Each row was made from one path, in order. Every step used is in the known rows, and no mark comes twice. Write each row's path.
Known rows:
vagu tuzar kosona: [ 1.433  2.298 -0.042 -3.434  1.822  0.968  0.542 -0.454 -0.114 -2.679
  0.557 -1.535  0.618  1.460 -2.585  1.552  0.826 -1.088  2.953  0.681]
kosona pemu vagu: [ 3.202 -2.697 -3.985 -3.413 -0.422  0.646  0.897  3.864  2.463  2.817
  2.321 -3.756 -0.285  2.526 -2.045 -0.152  4.363  0.522  3.405  2.619]
vagu tuzar pafi pemu kosona: [ 1.799 -1.898  1.000 -3.375 -1.420  1.885 -0.084 -2.085  4.364 -2.789
 -2.196 -1.979 -0.632  0.748 -0.564  0.974  0.820  2.421 -2.249  0.749]
nubep vagu tuzar pafi pemu: [ 2.781  0.549 -0.554 -3.563 -1.579  3.756  1.447 -0.204  3.541 -1.294
 -3.140 -2.275  0.902  0.055  0.788  0.062  4.591 -0.544 -5.096 -1.178]
vagu tuzar pafi: [ 2.416  0.916  1.797 -5.084  0.421  2.433 -0.388 -0.751  3.532 -5.161
 -1.285 -3.191  0.886  0.848 -1.162  0.898  1.286  0.680  0.693  0.977]
vagu tuzar kosona nubep: [ 0.455  3.964 -1.192 -3.687  1.639  1.616  1.366 -0.496 -0.500 -1.818
  1.878 -1.391  0.858  0.331  0.391  1.967 -3.336  1.140  4.055  1.365]
pafi pemu vagu tuzar kosona: [ 2.033 -0.602 -3.512 -1.722 -0.017  0.984 -0.065  3.000  1.455  0.202
 -0.673 -0.723  0.154  1.058 -1.128  1.840  3.116  1.520 -0.749  0.868]
nubep pafi pemu: [ 1.038 -1.418 -0.117 -3.625 -2.213  2.366  1.520  1.212 -1.622  2.201
  0.733 -3.194  1.832  2.305 -3.418  0.497  6.076 -0.879  1.522  0.138]
pemu vagu tuzar: [ 2.144 -0.869 -0.478 -3.015  1.396  0.866 -0.821  3.349  2.528 -0.436
  0.201 -2.378 -0.548  0.934 -1.884  0.035  3.644  1.440  1.224  1.670]
vagu tuzar kosona nubep pafi: [ 0.114  3.422 -0.009 -3.128  0.828  2.125  3.615 -0.573 -0.325 -0.236
  2.959 -1.592  2.172 -0.433 -0.787  0.751 -2.895  0.082  1.926  0.789]
kosona pemu vagu tuzar: [ 3.373 -1.212 -3.635 -2.056  1.313  1.075 -0.111  3.967  4.606  1.615
 -1.724 -3.071 -1.083  1.094 -0.649 -0.438  4.048  0.372 -0.205  1.915]
vagu tuzar: [ 1.756  1.553  1.082 -3.733  1.751  1.384 -0.939  0.992  0.086 -2.300
 -1.532 -2.893 -0.212  1.599 -2.191  0.528  3.369 -0.853  1.972  0.889]
pafi tuzar: [ 1.832 -0.376  0.052 -4.770  1.231  1.589  0.728  3.073 -3.315 -1.311
  0.048 -4.009  1.378  1.692 -2.162  0.903  3.986 -0.992  0.596  0.142]
nubep vagu tuzar pafi pemu kosona: [ 2.122 -1.612  0.723 -2.740 -2.213  2.896  2.617 -1.276  5.364 -1.598
 -1.688 -0.993 -0.279 -0.327  0.227 -0.872  2.662  0.482 -4.654 -0.765]
vagu tuzar kosona pemu: [ 2.751  1.705 -2.349 -2.519  1.547  1.017  1.242  0.608  2.215 -0.828
 -1.022 -2.411 -0.251  1.806 -1.294  0.995  1.121 -1.469  0.579  1.087]
pafi pemu kosona nubep vagu tuzar: [ 0.483  0.841 -1.497 -1.954 -0.984  2.472  2.443 -0.108  1.075  2.593
 -0.489 -0.577 -1.336 -0.449  2.473 -0.709  0.959  0.943 -2.536 -0.152]
pafi nubep: [ 1.456  2.126 -1.126 -4.876 -0.405  0.735 -1.353  2.827 -1.487  1.311
  3.563 -2.572  2.292  4.641 -3.733  1.276  1.889  1.814  2.211  1.750]
pafi tuzar vagu: [ 0.711  0.313  0.173 -4.176  0.838  1.326  1.618  2.283 -0.920 -3.625
 -0.514 -3.331  1.767  1.007 -1.572  0.916  2.548  0.152 -1.228 -1.094]
pemu vagu tuzar kosona nubep: [ 1.111  1.495 -2.918 -3.011  1.484  1.004  1.378  2.405  1.454  0.221
  3.408 -0.836  0.559 -0.324  0.541  1.019 -3.150  3.106  2.580  2.309]
tuzar pafi nubep vagu: [ 2.282  1.634 -1.220 -5.561 -2.179  2.712  1.951  2.316  3.472  0.576
  4.179 -2.008  3.358  2.710 -1.807 -0.190  1.649  1.091 -2.165  0.382]
kosona nubep: [ 0.365  1.865 -0.523 -5.478 -0.051  1.617  0.457  0.600 -2.043  1.107
  3.519 -3.428  1.308  2.001 -0.091  1.138  0.367  1.687  6.831  2.293]
tuzar pafi: [ 1.907 -0.489  1.410 -6.480 -0.891  2.151  0.733 -0.186  2.120 -2.745
  2.285 -3.916  2.113  2.057 -2.703  1.254  2.086  1.143  4.414  1.761]

Which path is each row?
[-0.573  1.301  0.125 -4.137 -0.146  2.826  4.532  1.557 -1.772 -1.601
  1.531 -3.158  3.163 -0.983 -0.126  0.083 -0.816  0.856 -2.043 -1.044] : kosona nubep pafi tuzar vagu
[ 1.546 -3.429 -1.930 -2.752 -2.475  1.843  1.711  3.588  0.308  3.736
  2.036 -2.698  1.499  1.264 -3.309  0.070  6.173  1.033  0.549  1.035] : nubep pafi pemu vagu
[ 0.515  1.298  0.438 -2.718  0.201  2.093  3.696 -0.647  1.485  0.875
  2.021 -0.752 -1.161 -0.521  1.377 -1.726 -1.076  0.386 -0.067  0.328] : pemu kosona nubep vagu tuzar
[ 2.982  1.597 -3.219 -1.948  0.855  1.981  3.964  0.751  2.901  1.231
 -0.967 -1.632  0.019  0.946 -0.539 -0.556  3.049 -4.082 -2.005 -0.352] : nubep vagu tuzar kosona pemu
[ 0.319 -1.485 -0.835 -4.925 -3.067  2.133  1.451 -1.903  2.093 -0.876
  2.654 -2.101  0.709  0.725  1.305  1.937 -2.380  4.221  2.991  2.486] : tuzar pafi pemu kosona nubep
[ 0.681  0.873 -1.987 -2.458  0.368  1.735  4.173  2.024  2.130  1.425
  4.529 -0.931  1.674 -1.434 -0.502  0.036 -2.552  1.977  0.912  1.459] : pemu vagu tuzar kosona nubep pafi
[ 2.705 -0.527 -2.578 -3.297  0.420  1.755  5.572  1.965 -0.893  1.267
  1.788 -3.527  2.398  0.848 -2.641 -0.452  1.738 -3.581 -2.925 -0.337] : nubep pafi tuzar kosona pemu
[-0.108 -0.640 -1.534 -3.598 -1.978  1.249  0.881 -0.707 -1.037  1.818
  3.089 -1.833 -0.449  1.584  0.502  1.479 -0.245  2.799  4.325  1.973] : pafi pemu kosona nubep
[ 2.627 -3.306 -2.637 -4.461 -2.778  2.184  0.027  2.879  3.595 -0.204
  1.568 -3.122  1.654  1.534 -0.911  1.596  4.138  3.287  0.998  1.963] : tuzar pafi pemu vagu
[ 1.855  4.516 -1.580 -2.872  0.312  1.454  1.926  2.118  0.914  0.977
  2.298  0.073  2.006  2.323 -2.091  0.271 -0.033 -0.614 -4.144 -0.549] : pafi nubep vagu tuzar kosona
[ 0.327  2.633 -2.413 -4.350 -0.670  2.265  4.804 -0.064 -0.968  2.219
  5.836 -1.284  2.018  0.718  0.260  0.437 -0.182 -0.778  4.755  0.614] : tuzar kosona nubep vagu
[ 1.722  2.990 -0.029 -4.820 -0.050  3.874  3.266 -0.006  3.617 -1.667
  0.930 -2.231  1.453 -1.102  2.742 -0.352 -0.545  0.497 -1.395  0.338] : kosona nubep vagu tuzar pafi
[ 2.847 -1.414  0.177 -4.283  0.457  1.994  0.219  2.809  5.636 -2.873
  0.318 -2.592  0.781  0.241 -0.921  0.328  1.874  3.178  0.248  1.756] : pemu vagu tuzar pafi
[ 2.078  1.606  0.454 -3.223  0.950  2.317  1.745  1.388  0.816  0.022
 -1.295 -2.048 -0.323  0.846 -1.353 -1.014  5.098 -2.553 -0.270 -0.797] : nubep vagu tuzar
[ 1.188  3.538 -0.710 -3.541  0.865  2.850  2.303  1.252  0.564  1.502
  0.579 -1.927  0.256 -0.055  1.463 -0.826  1.381 -0.829  0.128  0.002] : kosona nubep vagu tuzar
[ 2.949 -2.226 -5.239 -3.145 -0.345  0.226  2.234  2.834  2.970  2.078
  4.093 -2.296  0.651  2.240 -2.126  0.735  2.001  0.464  3.783  2.701] : tuzar kosona pemu vagu
[ 1.589 -0.531  0.547 -3.992  0.401  1.777  4.861  2.225 -3.215 -0.258
  3.237 -2.642  3.170  0.377 -3.818  0.708  1.365 -2.172 -0.412 -0.668] : nubep pafi tuzar kosona
[ 3.465 -2.712 -5.427 -2.714  0.886  0.614  3.195  5.130  0.944  1.277
  2.121 -3.049  0.965  0.870 -0.782  0.502  1.366  0.163 -1.908  1.224] : pafi tuzar kosona pemu vagu
[ 2.229  3.670 -1.255 -3.245  0.394  1.917  0.229  3.046  1.021  1.513
  0.465 -1.210  1.192  2.393 -1.668 -0.599  2.280 -0.173 -4.651 -0.693] : pafi nubep vagu tuzar
[ 0.610  0.784 -0.018 -4.492  0.534  2.576  3.947  2.486 -3.183  1.418
  2.875 -3.935  2.775 -0.642 -0.524 -0.206  0.402 -0.072 -0.338  0.055] : kosona nubep pafi tuzar
[ 2.264  0.400 -2.976 -3.860 -0.130  0.671  1.814  0.387  0.295  0.843
  2.539 -2.974  1.118  3.252 -2.446  1.550  1.372 -2.319  4.649  1.909] : tuzar kosona pemu
[ 4.160 -1.876 -2.616 -3.497  0.261  2.028  0.727  3.256  8.107 -1.142
 -1.061 -3.475  0.215  0.420  0.299 -0.299  2.017  1.447 -1.913  2.229] : kosona pemu vagu tuzar pafi
[ 1.845 -0.073 -1.493 -2.724  1.447  0.614  0.895  2.076  1.918 -1.118
  2.267 -1.048  0.544  1.001 -2.378  1.199  0.827  1.133  1.479  1.363] : pemu vagu tuzar kosona
[ 3.285 -3.291 -4.200 -2.179 -0.054  1.264  5.882  5.191  1.519  2.911
  3.023 -2.841  2.121 -0.243 -2.244 -1.107  1.965 -1.468 -4.097  0.611] : nubep pafi tuzar kosona pemu vagu
[ 2.867  0.461 -1.452 -4.136 -0.154  1.409 -1.178  4.343  5.961 -1.444
  1.560 -1.834  2.353  1.604 -1.513  0.572 -1.183  4.914 -3.646  2.068] : pemu vagu tuzar pafi nubep
[ 2.813  1.036  1.256 -4.408 -0.067  3.254  2.552 -0.125  4.393 -2.503
 -0.703 -2.303  0.908 -0.021 -0.376 -1.007  3.143 -0.938 -2.496 -0.445] : nubep vagu tuzar pafi
[ 1.790  2.622 -0.498 -3.177  0.950  1.848  3.232  0.230  0.602 -0.799
  1.188 -0.792  0.806  0.589 -1.565 -0.263  2.955 -2.216  0.488 -0.774] : nubep vagu tuzar kosona
